Each row was made from one walk, in order. Every step used is in the known rows, and no mark comes twice. Write each row's walk.
Known rows:
G -> H -> J -> C: [ -3  37  12   2  -8  13  -9 -34 -10  21  43 -11  -8   4  23  -4   1  -5
 -17   9   4   2  10 -30  11 -43 -13  29  -6 -10  19 -18  -4   4  18  17
   5   2  11]
A -> H -> J -> U -> W: [-11  10  14  -2   1 -13  10 -18  -7  16  37  -5  -6   2  14   2   1  -8
 -11   8  -5  -4   2 -27  -2 -26  -1  14  -7 -18  19 -17  -1   8 -18   8
  10  -3  14]
S -> U -> J: [ -4 -10   6  14  -9   7 -11  -4   5  14   2  15   4  12 -16   8  -4 -11
  -7  -8   5   9 -12 -21 -31  -3   3 -18 -24 -15  -5  -2  -8  -1  13 -17
  -2 -18 -10]
H -> G: [  3   8   7   1  -9  12  -9 -17 -11  28  41   0 -13  19  19 -13   9   2
   0  -2   1  27  -4 -34 -11 -36   0   2  -8   2   6 -12   0 -20   8  15
  11  -5  11]
G -> H: [  5  14   3   1  -9  19 -13 -23 -10  19  32   5 -12  16  26  -1  12   3
 -16   3   3  12  -7 -30  -9 -30  -9   0 -13  -6  10 -15   7 -13  20   9
  11 -10   4]
U -> J -> C: [ -7   7  -5  -5 -16  16 -11  -8   0  23  12   8  -2   2   3  12   7  -2
  -3 -12  10  19   5 -11 -12 -21  -8   0 -12 -16   2  -6 -17   3  11  -6
  -1   9  -2]
U -> S -> D -> X: [-24 -10   1  14  12  -4  -8  -9  19   7  22  28  -6   5   9   1 -34 -23
  -1  23   0 -13 -40 -20 -36   9  29   1 -30 -18  -9  11   2  17   8  -4
  -6 -20 -10]
W -> U -> S -> D -> X: [-40 -20   1  27  25  -9  -3  -3  27  13  18  28   2   6  -3  14 -30 -39
  -5  27   4 -24 -32 -16 -42  17  26 -13 -34 -35 -17  20  -4  34   3  -3
  -7 -23 -10]
W -> U: [-17   0  -6  11   0   3  -5 -10   2  19  14  10  -3   7   1   7  18 -10
  -9  -1   5   8  -5 -19 -23 -15  -2 -21 -14 -14  -9   1  -3  -4   3  -3
   3 -11  -3]
B -> N -> P -> C: [ -8  53 -46   7 -18  25 -29   1  -5  -4  -9  20  -3  24  -9  -8   8  11
  22 -15  -2  23  16  23   7 -29  -1 -34  11   7 -17 -13   4 -12   7 -11
  28  -1   3]
N -> P -> C -> J -> H: [  5  41 -16  -1 -11  16 -22   4  -6   6   8   1  -6  10   9  -8  -1   5
  20  -9   0  35  17  11  19 -38 -18   2  -5   5  -6 -33 -16 -23  -4 -20
  24   2   5]
X -> D -> S -> U -> J -> C -> P -> N: [-13   5 -18   1  12   6 -19 -11  23  -5   7  22   0  16 -39   7 -54 -15
   6   1  10  18   1  16 -21   5   9  -5 -24 -22 -22  13 -33  25  11 -25
   5 -25 -31]
N -> P -> C: [ -1  37 -29  -1 -22  18 -25  -1  -6   4   3  15  -1  15  -3  -6  11  11
  15 -14   0  23  11   3  -1 -30  -2 -23   2  10  -9 -13   5 -11   6  -5
  19  -4   3]
P -> C -> J -> U -> S: [ -3  17 -25 -18  -6   7 -14   2   4   8   8  -7   0  -8  16   2  -5  -4
  -4   0   0  16  18   8   1 -16  -2  -2  -5  -2 -20 -17  -9   0 -26  -8
  24   5   1]
B -> N -> P -> C -> J -> U -> S: [-12  43 -54  -6   3  21 -25  11   7  -4 -13   7  -1   7  -3   1  -9   7
  16  -6  -6  18  42  38  18 -20   2 -21  11   2 -24 -19 -12   7 -25 -17
  40   6   2]
P -> C: [ -1  26 -17  -3 -27  12 -20  -9  -7   9  13   6  -2   8   9  -7  12   1
   3  -8   3  22  -7  -8 -10 -25  -5 -15  -5   5 -13 -11   7 -19   6  -2
  11  -3   2]
U -> S -> D: [-15  -5   1   6   4   3  -6 -13  12  10  21  20  -5   5   6   5 -22 -19
  -7  17   3  -8 -19 -13 -24  -1  17  -8 -18 -16  -3   4   3   5   2  -2
  -5 -13  -4]
H -> J -> U -> S -> D: [-15   3   7   2   7 -11   6 -19  12  11  24   5   2 -11  10  -3 -21 -19
 -14  23  -2 -14   1 -13 -13 -12  25  10  -9 -12   2  -4   0  16 -18   7
   0  -3  -4]
J -> C -> P: [  0  25 -18 -16  -2   7 -18 -16  -3  12  18   5  -9  -2   5   0   3   8
   0  -4  11  29  19   0   5 -24 -19   6  -3   4   0  -7 -18 -11   2  -9
  11  -3  -6]
W -> U -> J -> H -> T: [ -9  -7  26  16  12   2   0  -6  -8  28  29  -5  -1  19  -6  24   8 -29
  -1   0   6  23  10 -19  -9 -27 -15   6 -26 -41   8  -9 -29   4  -2  -4
   3  -2  19]
W -> U -> J: [-14 -12  -2  13  -3   8  -2   1   3  19   4   8   6  12 -13  20  12 -18
 -10  -9   8   9  -1 -14 -30  -6  -4 -23 -19 -29  -9   0 -11   4   3  -8
   1  -4   3]
D -> S -> U -> J -> H -> T: [ -4  -9  32  19  17  -2 -10 -11   0  23  27   6  -8  22  -7  15 -21 -28
   8   8   2  11 -13 -32 -20 -14   6  18 -41 -37   6  -2 -24  10  21 -12
  -3 -22  -3]
G -> H -> J -> U -> W: [ -1  13  11  -5   0   0   4 -25  -5  14  31 -11   2  -1  13   1   3  -4
 -24  13  -6  -8   2 -35  -3 -27  -2  10  -9 -22  18 -16  -3  16  -5  11
   9  -5  10]
J -> C -> P -> N -> B: [  1  54 -37 -26   6  21 -28 -13   1  -9   8  11 -13   8 -25  -7  -3  16
  13 -13  11  44  33  32  22 -38 -16 -19  19  16  -1 -10 -19 -10 -11 -11
  22  -6  -4]
H -> J -> U: [ -2  18   1  -6  -9  -7   3 -22  -7  13  21  -5  -4 -10  18 -13  13   6
 -12   3  -3  13   9 -23  -5 -34   8  11   1   3   2 -14   0  -7 -11   6
   9   4  -3]
W -> U -> J -> C -> P -> N -> B: [-12  33 -34 -12  16  21 -20   4  10  -1  -7   8   5  15 -52  18  -4  -8
  10 -18  19  35  45  41   9 -22 -21 -34   9 -12  -8  -3 -34  12 -17 -16
  20  -3   2]
X -> D: [ -8  -1  -4   7 -13   4  -3 -20  -1   7  25  20  -9  11  13  -9  -9   5
  -7   2  -4  14 -21 -22 -31 -15  13  -8 -17  -7 -12   2   2 -14   5  -5
   3 -12 -13]
P -> C -> J -> U -> W: [ -3  14 -22 -15 -12   4 -14   4   4   3   3  -8   4  -8   8  -4   3   1
  -3  -4  -4  17   8  -2  -3 -12  -6 -10 -11  -6 -16 -16 -14  -2 -23 -18
  20   0  -2]
D -> S: [ -7   7  -7   0  -3   3 -11 -15   0  14  18  16 -16   9  16  -3   0   1
   0   2   0   7 -23 -28 -28 -12  14  -2 -19  -9  -8   1   3  -8  21  -5
   1 -15  -9]
P -> N -> B: [  1  39 -25 -13  -6  21 -20 -13  -3 -10   9  17 -12  16 -15 -12   8  14
   8 -13   1  32   1   8   0 -36   3 -33  14  12  -5 -10   2 -15  -6  -5
  15 -12   1]
N -> P: [  1  20 -17   2  -9  15 -14  -8  -4   7   9  20  -9  13   3  -4  14  17
   8  -9  -1  18   6 -12  -8 -26   3 -17  -2   6   0  -9   2 -12   9  -7
  11  -9  -1]
W -> U -> S -> D: [-31 -14   1  19  17  -3  -1  -7  21  16  16  19   3   6  -7  17 -17 -35
 -12  21   7 -21 -13  -9 -31   7  16 -21 -24 -29 -10  13  -3  19  -3  -2
  -5 -17  -3]
B -> N -> P: [ -9  36 -33   9  -3  22 -19  -6  -4   0  -3  25 -11  21  -5  -5   8  17
  15 -10  -5  20  11   7   0 -26   5 -27   7   4  -6 -10   0 -12  10 -13
  20  -7  -2]

Write each row's walk:
[ -9  32   3   0 -11   3  -6 -27  -6  15  29  -4  -6  -6  10  -9   3   0
  -6   1   2   8   4 -22   3 -36  -3  20   0  -3   6 -11  -7  -3   5   5
  -1   3   5] : H -> J -> C
[-14  -4  -6   8  -2   0  -5 -19   5   7  24  24 -14  15  14  -7 -20   0
  -2  10  -6   1 -32 -26 -42  -6  28  -2 -27 -15 -18  10   2  -3  18  -6
   0 -19 -19] : X -> D -> S
[-24  -6  -9   8  13   1  -2  -9   9  18  16  12   2   5  -8  22   1 -21
 -12   7   5  -9  -6 -14 -26  -4   2 -22 -13 -29 -11   8  -3  15  -5   0
   0 -12   7] : W -> U -> S
[ -3  -3 -10 -12   2   1  -3  -3   5   7   9  -3  -3 -11  13  -2   4   7
 -11   0  -5  14   3 -16 -10  -9  -2  -4 -13 -10  -7 -12 -17  -2 -20 -19
  13  -6  -6] : C -> J -> U -> W
[-27 -13   2  18   4   4  -9 -12  23  15  12  26   0  11 -14  10 -38 -17
  -1   7   5 -10 -20 -19 -44   7  23   0 -41 -33 -19  20 -21  28  24 -17
  -9 -19 -32] : X -> D -> S -> U -> J -> C
[  3  23   9  -4  -7   4   0 -29 -11  20  35 -11  -6   0  31  -9  11   3
 -23  10  -2   8  14 -30   3 -40  -1  20  -4  -4  15 -22   3  -1  -1  19
  15   1   4] : G -> H -> J -> U
[  3  30  -4  -4 -15   9 -17  -3  -9  10  18  -8  -7   3  21  -8  -1  -6
   7  -4   2  35   0   0  10 -33 -21  11 -12  -2  -9 -30 -15 -30  -4 -18
  16   2   4] : P -> C -> J -> H
[  2  65 -25 -20   6  13 -19 -20  -3 -15  15  -3  -9   8 -30 -15 -12  10
  10  -9   6  36  37  27  30 -44 -15  -1  26  14   5 -17 -18  -9 -15  -5
  20  -4   8] : H -> J -> C -> P -> N -> B
[ 12  55  -9 -16   2  16 -19 -33  -8   1  39 -14  -9  10  -3  -7 -14  -2
  -9   2  10  29  32   4  35 -44 -28  24  11   1  14 -27 -16   1   5   9
  19  -5  12] : G -> H -> J -> C -> P -> N
[ 11  43 -33 -23   4  18 -23  -8  -3 -17   5  12 -13  19 -27 -10  -2  17
  12 -14   4  45  21  27  10 -32 -11 -30  18  18  -4 -13  -7 -22 -13 -13
  26 -16   0] : C -> P -> N -> B
[ -2  24 -33 -12  -8  12 -18  12   5  -3  -7   1   6   0  -4  -4   3  11
  10 -10  -6  19  25   9   7 -17  -4 -19  -4   0 -13 -18 -15   4 -23 -21
  28  -2   0] : N -> P -> C -> J -> U -> W
[-17 -24   7  24   2   0  -6  -8  16   8   8  28   1  21 -16   5 -38 -17
  -3   7  -1  -8 -32 -24 -56  14  30 -12 -42 -31 -21  17  -9  13  22 -21
  -7 -28 -26] : X -> D -> S -> U -> J
[ -8  30 -28 -11  20  17 -30  -1  18  -8  -9  19  -4  19 -53   8 -33  -6
  17 -10  14  23  21  28  -3  -9   1 -21  -7  -8 -10   5 -31  19   6 -26
  12 -23 -19] : D -> S -> U -> J -> C -> P -> N -> B
[ -2  16   6  -7   5   3   3 -27  -2  19  36 -10  -2  -2  21   7  -4  -8
 -26  18  -3  -8  12 -26   1 -30   3  18  -4 -18  14 -17   1  18  -7  20
  13   2  13] : G -> H -> J -> U -> S
[ -9  11  -2 -10   1  -7   6 -20   1  13  23  -3   0 -12  10   4  -2  -4
 -15  10  -5  -2   8 -19  -7 -23  12  10   1 -11   2  -9  -1  11 -19   9
   5   4   5] : H -> J -> U -> S
[  2  35  -7  -9   0  -1 -11 -23  -7   7  25  -8  -6  -3   0  -7  -8   2
  -3   0   6  21  25  -5  13 -31 -17  22   3   2   6 -14 -16  -9  -2  -4
   9  -1   6] : H -> J -> C -> P
[  0  55 -19  12  -2  27 -26   3 -10  14  18  -6 -10  32   6 -16 -11   0
  33  -8  -3  46  29  19  33 -51 -16   1   4   3  -4 -37 -21 -27  -4  -9
  39   6  17] : B -> N -> P -> C -> J -> H -> G
[-21 -14  -4   5  22  -8  -6  -1  23   7  16  13  -8 -11  25  -5 -36 -17
  -6  25  -2  -1 -12  -9 -22   8  27  14 -29 -10 -16   1 -13  18 -16 -12
   9 -11 -20] : C -> J -> U -> S -> D -> X
[  8  40   1  -8   4   9 -14 -31 -12  13  38 -15  -9   7  11  -4  -9  -2
 -15   8   8  15  30 -12  22 -38 -26  32  -1  -5  18 -21 -14  -4   9   9
  16  -3  12] : G -> H -> J -> C -> P
[-20   3  16  12  19  -8   2 -23  14  15  37   6  -2  -2  25  -2 -36 -27
 -18  38  -3 -25 -14 -27 -16  -9  27  28 -25 -23   9  -3   1  34  -1  18
   5 -10  -4] : G -> H -> J -> U -> S -> D -> X
[  2  11  19   1  -4   7  -1 -21 -12  37  48  -2 -13  14  25  -8   6  -4
   7   3   2  33 -10 -32   0 -47  -9  16 -12 -10  14 -21 -12 -22   8  11
   5   1   9] : J -> H -> G
[ -4  28 -38 -15  -2  15 -21   9   7   2  -2   2   1  -2   5   2  -5   6
   9  -5  -2  17  35  19  10 -21   1 -11   2   5 -17 -18 -11   7 -26 -11
  31   4   2] : N -> P -> C -> J -> U -> S
[-11  20 -27  -3   4  11 -21  10  18  -1  -1  10   4  -1   5  -3 -24  -7
   9   9   2   6  30  23   5  -9  14 -10  -7   5 -16 -13  -9  11 -25 -12
  25  -1  -8] : N -> P -> C -> J -> U -> S -> D
[ -5  50 -51  -3  -9  22 -29   9  -1  -4 -15   4  -4   8   5 -15   7  18
  19 -14  -4  34  43  32  20 -30  -1 -21  11  16 -24 -25 -10 -13 -18 -20
  43   6  -7] : B -> N -> P -> C -> J -> U
[  5  14  22   2   2   2  -7 -22 -17  23  44  -3 -17  12  22   0  10  -5
   4   5  -1  33  -2 -28   5 -42  -9  21 -16 -12  13 -16 -14 -18   4   2
   6  -5  12] : J -> H -> T
[-10 -13   4  16   2   5 -12  -3  12  15   2  20  -2  16 -14  10 -17 -16
  -2  -1   4  -3 -23 -27 -42   7  17 -12 -34 -24 -11   7  -8   9  25 -17
  -5 -25 -17] : D -> S -> U -> J
[  2  11 -14 -15  -4  13 -15  -5  -2  15   8   4  -2   4  -9  14  -3   2
   0 -12  14  32  24   6  -1 -16 -22   4  -9 -10   2  -9 -27  -4   3 -15
  10   4  -2] : U -> J -> C -> P
[  7  37 -30   0 -16  22 -30   7  -6  -4   2   2  -5  15   4 -13  -1  12
  14 -14  -1  28  21   8   9 -27  -9 -13  -1  15 -14 -23  -4 -20  -3 -18
  27  -5   7] : N -> P -> C -> J
[-18 -21  18  24   9  -4   1 -12  15  15  15  27   0  16  -9  11 -39 -23
   3  12   0  -2 -37 -22 -46   4  21   2 -47 -42 -12   8 -22  12  22 -23
 -10 -21 -28] : X -> D -> S -> U -> J -> H
[  8  25 -25 -22  -6  19 -21  -8   1   2   8   4  -2   7 -23   9  -9   0
   3 -19  16  46  25  23  13 -22 -24  -5   5  -5  -5 -13 -30  -1  -3 -14
  13   3  -1] : U -> J -> C -> P -> N
[  2   0  12   0 -11   8   1  -8  -7  24  15   9  -3   7   6  14   6  -8
   0  -7   5  27 -11 -14 -12 -25 -12   3 -17 -24   8 -18 -18 -12   8 -11
  -3   5   2] : U -> J -> H
[-18 -10  -7   9  15   0 -14  -8  21   7   7  22   0  14 -25  10 -48 -15
   2   7   8   4  -1  -1 -34  13  10   2 -39 -28 -17  17 -31  21  17 -26
   1 -23 -30] : X -> D -> S -> U -> J -> C -> P
[-13  10 -16  -7  -1   3 -16   3  15   5   9   1   3  -7  17  -3 -24 -18
  -3  14   3   5  13  12  -4  -6  11   0 -15  -2 -20 -11  -8   5 -25  -8
  19  -1  -9] : P -> C -> J -> U -> S -> D
[-14  -9  11  12   3   3   5  -2   2  28  11   7   5   8  -7  25  11 -23
  -4  -3   9  15  -4 -11 -19 -18 -13 -10 -22 -38   1  -9 -25   2   2 -12
  -3   1   2] : W -> U -> J -> H
